Every row comes from one small tree of marks. Brackets hold a mark, then the marks that hang from it, in the order of their numbers. Every link used is in the known rows. Which tree was each row made from?
(in the rows, 128 means zero)
Known rows:
[k874 [k678 [k367 [k75 k587] k832] [k411 k964]]]: [106 119 155 120 131 170 138 109 163 116 155 131 115 143 106 114  66 211
 151 126 137 134 158 140 130 119  98]
[k346 [k411 k75 [k587 k82] k771 k919 k964]]: [150 133 112 138 116 110 138  98 110 156 115 172 130 113 112 157 171 104
  98  98 122 146 135 140 112 137 148]
[k874 [k678 [k367 [k75 k587]] k411]]: [109 107 127 130 138 168 135 115 148 109 165  93 123 150 122 103  91 211
 150 137 134 125 152 114 124 121 115]
[k261 [k411 k75 k346 [k587 k82] k771 [k919 k964]]]: [135 139  92 147 129 100 113 174  99 120 124 150 115 139 127 142 189  71
 105  94 111 164 127 184 110 134 128]
[k874 [k678 [k411 k771 k919 k964]]]: [111 125 154  96 136 145 112 141 132  50 120 141 124 141  98 113 120 186
 126 157 149 115 133 107 147 108 133]
[k82 k587]: [165 114 157 133 128 164 188 109 138 175 128  87 159 138 124 117  86 105
 169 153 135  76 124  40 143 113 151]
[k261 [k411 k75 k346 [k771 k587]]]: [117 132 126 135 130 102 101 150 120 157 149 154 122 145 122 121 177  70
 124 116 109 133 120 139 113 129 122]
[k411 k346 [k587 k75 k82] k771 k919 k964]: [167 144 106 166 124 130 170 167  86 152  64 167 136 112 166 170 134  88
  69 116 144 175 119 188 121 137 130]
[k832 [k367 k75]]: [ 41 113  95 106 142 157 102 139 104 181 146 119 149 108 142 123  63 153
 167 151 109 104 116 111 152 130 146]
[k832 k367]: [ 47 114 112  97 143 146  88 147 105 174 130 117 154 109 114 121  84 141
 175 182 130  97 106 100 149 128 137]
[k346 [k411 [k771 [k587 k75]] k919 k964]]: [148 135 156 110 114 101 101  94 145 144 117 180 125 111 133 146 163  99
 124 154 136 117 120 105 138 123 144]
[k411 k75 k346]: [114 115 115 132 146 123 163 113 137 170 143 106 145 123 176 120 125  94
 108 146 103 137 125 131 107 142 104]
[k919 [k82 [k587 k75]] k964]: [144 142 134 120 131 117 227 144 115 127 112  67 130 113 117 129 118 131
 102 164 127 106 145  54 163 118 182]
[k75 [k587 k82]]: [152 113 126 146 138 150 162 129 126 180 132  83 128 154 124 128  92 128
 109 123 123  92 114  84 114 128 182]
[k346 [k411 k587 k919 k964]]: [143 127 145 109 124 124 131  96 148 135 143 165 131  98 113 156 125 103
 136 138 134 123 131 100 114 131 140]
[k919 k82]: [105 140 129 107 134 121 156 155 116 106 131  73 134 117  84 116 111 152
 107 143 121  73 114  58 147 126 182]
[k678 [k367 k832] [k411 k346 k587 k771 k919] k874]: [157 145  89 153  96 129  97  91 115  40 102 139 125 136 136 137  99 136
 188  77 161 151 126 204 116 148  36]
[k874 [k678 [k367 [k75 k587] k832]]]: [115 118 132 141 135 175 137 128 155 138 148 112 132 151 112 117  36 205
 150 149 125 119 148 124 137 118 100]
[k411 k75 k919 k964]: [143 136 174 115 135 107 110 142 148 101 119 156 131 105 125 130 133 116
 110 128 113 169 130 139 129 126 127]
[k678 [k367 k75] [k411 k346 [k919 k964]]]: [110 119 138 119 120 115 102 100 173  98 145  85 105 116 196 114 149 137
 165 141 135 144 140 168 132 136  86]
[k678 [k367 k75] [k411 k919]]: [123 115 140 122 116 134  76 107 167 112 155  92 117 125 161  99 154 160
 190 107 131 128 130 147 131 130 106]
[k678 k367 [k411 k75 k346 k771 k919]]: [130 119 126 135 112 100  69 112 131 117 122 105 120 127 166 109 208 119
 164 129 138 151 126 199 116 144  63]
[k587 k82]: [112 124 126 121 139 149 168 126 140 166 108  79 143 153 123 105 116 151
 107 138 134  81 105  66 144 118 196]
[k346 [k411 k587 [k919 k82] k964]]: [135 136 132 105 122 113 140 105 134 113 145 146 123  89  96 156 132 114
 116 125 128 121 132  99 116 135 152]
[k874 [k678 [k411 k75 k587 [k919 k82]]]]: [132 115 109 121 145 157 137 138 124  67 159 104 128 130 101 109 129 182
 117  92 120 133 146 125 113 122 128]
[k261 [k411 [k587 k75] k771 [k919 k82] k964]]: [138 153 123 122 121 111 104 208  87 110 128 188 118 120  69 146 171 108
 124  94 124 154 119 148 121 124 151]
[k411 k346 k587 k771 k964]: [132 143 150 161 123 135 187 159  88 154  83 176 141 107 113 181  78  76
  97 158 158 132 138 118 126 135 122]

Write each row's tree:
[140 125 131 110 110 126 104  97 166 132 137  92 115 118 161 105 161 133
 185 107 135 128 119 206 122 141  55] -> [k678 [k367 k832] [k411 k346 [k919 [k82 [k587 k75]]]]]
[ 98 116 135 115 132 173 127 110 164 115 157 115 126 150 116  99  82 215
 166 128 133 116 149 133 137 117  96] -> [k874 [k678 [k367 k75 k832] k411]]
[126 143 122 134 126 136 146 185  93 177 122 190 128 144  73 138 158 115
 123 100 134 146 124 122 116 122 168] -> [k261 [k411 [k587 k75 k82] k771 k964]]
[121 151 170 114 120  92 101 160 120  73  68 166 124 112 151 157 118  87
 100 198 150 129 107 149 156 126 112] -> [k411 k346 k771 k919 k964]
[178 129  61 178 125 140 151 166  81 168  79 129 147 127 190 152 153  85
  93 102 129 148 105 189 116 138 126] -> [k411 k346 [k587 k75 k82] k771 k919]
[135 140  85 129 115  98 102  88 123   4 139  79 120 132 121  96 151 184
 158  76 136 167 131 151 113 147  90] -> [k678 k367 [k411 k75 [k919 k82]] k874]
[140 143 144 105 113  89 113 103 130 123 119 160 119 103 116 146 168 111
 103 142 131 114 120 106 142 126 157] -> [k346 [k411 [k771 [k587 k75]] [k919 k82] k964]]
[168 117 137 155 139 153 172 112 159 224 128  94 145 136 150 106 130 117
 103 101 127 110 119  70 131 114 186] -> [k771 [k587 k75 k82]]
[102 122 135 131 135 174 136 127 161 131 143 113 138 149 111 111  43 212
 155 158 128 115 146 116 146 114 101] -> [k874 [k678 [k367 k75 k832]]]
[133 145 152 117 129 113 215 141 120  98 109  55 125 112  97 133 104 127
 103 170 134  85 146  39 170 116 186] -> [k919 [k82 k587] k964]
[ 59 108  92 120 142 159 105 139  97 191 154 117 141 113 141 133  54 145
 161 138 104 110 118 121 137 135 144] -> [k832 [k367 [k75 k587]]]
[106 143 149 127 130  96 127 147 123 152 132 170 113 141 106 129 171  80
  92 115 120 151 127 140 117 128 139] -> [k261 [k411 k75 k346 [k771 [k587 k82]] k964]]
[147 131 149 115 114  93  90  95 147 120 116 144 122 118 137 144 165  88
 132 168 135  94 122  92 151 119 147] -> [k346 [k411 [k771 k587] [k919 k964]]]
[115 109 112 125 144 150 143 122 116 101 144 117 127 152 132 112 125 168
 111 135 127 125 140 130 116 126 112] -> [k874 [k678 [k411 [k75 k587] k346 k771]]]
[153 111 111 115 129 109 104  80 144 153 167 133 126 121 150 132 164 102
 134 122  97 126 122 130  98 140 126] -> [k346 [k411 [k75 k587] k919]]
[132 121 162  88 130 120  94 122 160  74 133 113 117 122 142 108 170 123
 160 136 139 104 119 106 141 118 140] -> [k678 [k411 [k919 k964]]]
[126 131 159 144 139 148 205 138 130 157 122 148 141  96 123 168  57  83
 103 152 148 141 143 103 108 137 122] -> [k411 k346 k587 k964]
[168 133 116 154 124 110 107 139 124 139  81 115 133 130 199 132 158  75
  91 139 131 121  96 158 145 125 129] -> [k411 k346 [k771 [k587 k75 k82]] k919]
[124 141 128 122 128  87  92 166 108 113 132 173 102 143 120 139 178  82
  98 113 110 167 115 187 106 135 124] -> [k261 [k411 [k75 [k587 k82]] k346 k771 k919 k964]]
[124 119 134 112 131 114 166  68 143 188 155 148 122 124 122 139 143 120
 102 129 113 133 138 101 100 140 153] -> [k346 [k411 [k75 [k587 k82]] k964]]
[135 140 135 129 127  79  73 162 129 105 134 153 108 135 139 130 192  59
 118 125 110 152 123 165 127 125 115] -> [k261 [k411 k75 k346 [k771 k587] [k919 k964]]]
[115 143 127  98 135  85  85 175 131  78 156 129 108 128  96 114 188 111
 125 112  97 145 123 138 125 124 146] -> [k261 [k411 k75 [k919 k82 k964]]]
[143 129  97 152 114 145 145  87 121  65 139  99 138 138 101 117  96 169
 190  91 166 144 142 102 104 141  96] -> [k678 k367 [k411 k587] k874]
[162 121 118 168 125 124 126 148  80 182 115 139 138 144 117 139 140 104
 116 114 107 123 127 126 118 134 137] -> [k411 [k75 k587] k771]
[131 141 126 132 128  82  86 158 128 110 127 143 106 141 140 127 198  66
 104 116 111 152 120 167 127 125 130] -> [k261 [k411 k75 k346 [k771 [k587 k82]] [k919 k964]]]
[116 112 137  96 145 156 113 129 151  57 147 110 130 144 116  98 117 188
 141 147 137 106 128 101 135 111 130] -> [k874 [k678 [k411 k919]]]
[ 55 108  83 122 143 160 116 135  94 196 147 105 139 119 145 129  60 153
 147 129 105 109 117 123 138 135 158] -> [k832 [k367 [k75 [k587 k82]]]]
[136 141 171 158 127 100 162 122 119 164  96 165 129 110 141 152 127  67
  66 142 131 156 143 134 130 133 115] -> [k411 k75 k346 [k771 k587] k964]
[140 125 121 141 125 179 160 107 154 208 148 137 122 149 153 133  33 143
 135  56  87  93 124 147 134 128 146] -> [k367 [k75 [k587 k82]] k832]
[165 138 107 158 104 101  77  84 119  32 115 109 123 142 129 108 159 151
 165  76 150 166 133 154 122 138  82] -> [k678 k367 [k411 k75 [k771 k587] k919] k874]
[145 135 147 112 115 103 114  90 142 151 111 168 124 117 134 143 169 108
 109 146 137 118 117 108 140 123 158] -> [k346 [k411 [k771 [k587 k75 k82]] k919 k964]]
[117 118 147 106 130 158  90 120 169  83 141 113 125 145 108  98 106 202
 172 144 144 118 136 146 136 115  83] -> [k874 [k678 [k367 k832] [k411 k919]]]
[117 117 135 118 139 159 139 123 134  97 127 107 129 157 101 101 123 185
 116 133 147  94 134  84 142 108 155] -> [k874 [k678 [k411 [k771 [k587 k82]]]]]
[167 143 128 174 123 109 140 162  86 121  88 182 133  93 142 179 132  59
  81 105 124 191 141 199 109 144  90] -> [k411 k75 k346 k587 k771 k919 k964]
[121 127 107 149 130 110 142 135  95 166 104 133 145 135 166 133 148  88
 101 154 113 128 121 145 125 140 105] -> [k411 k75 k346 k771]
[126 112 115 133 134 184 151 119 148 149 143 114 134 149 103 104 104 207
 157 110 145 134 148 145 117 121  99] -> [k874 [k678 [k367 k832] [k411 [k587 k75 k82]]]]
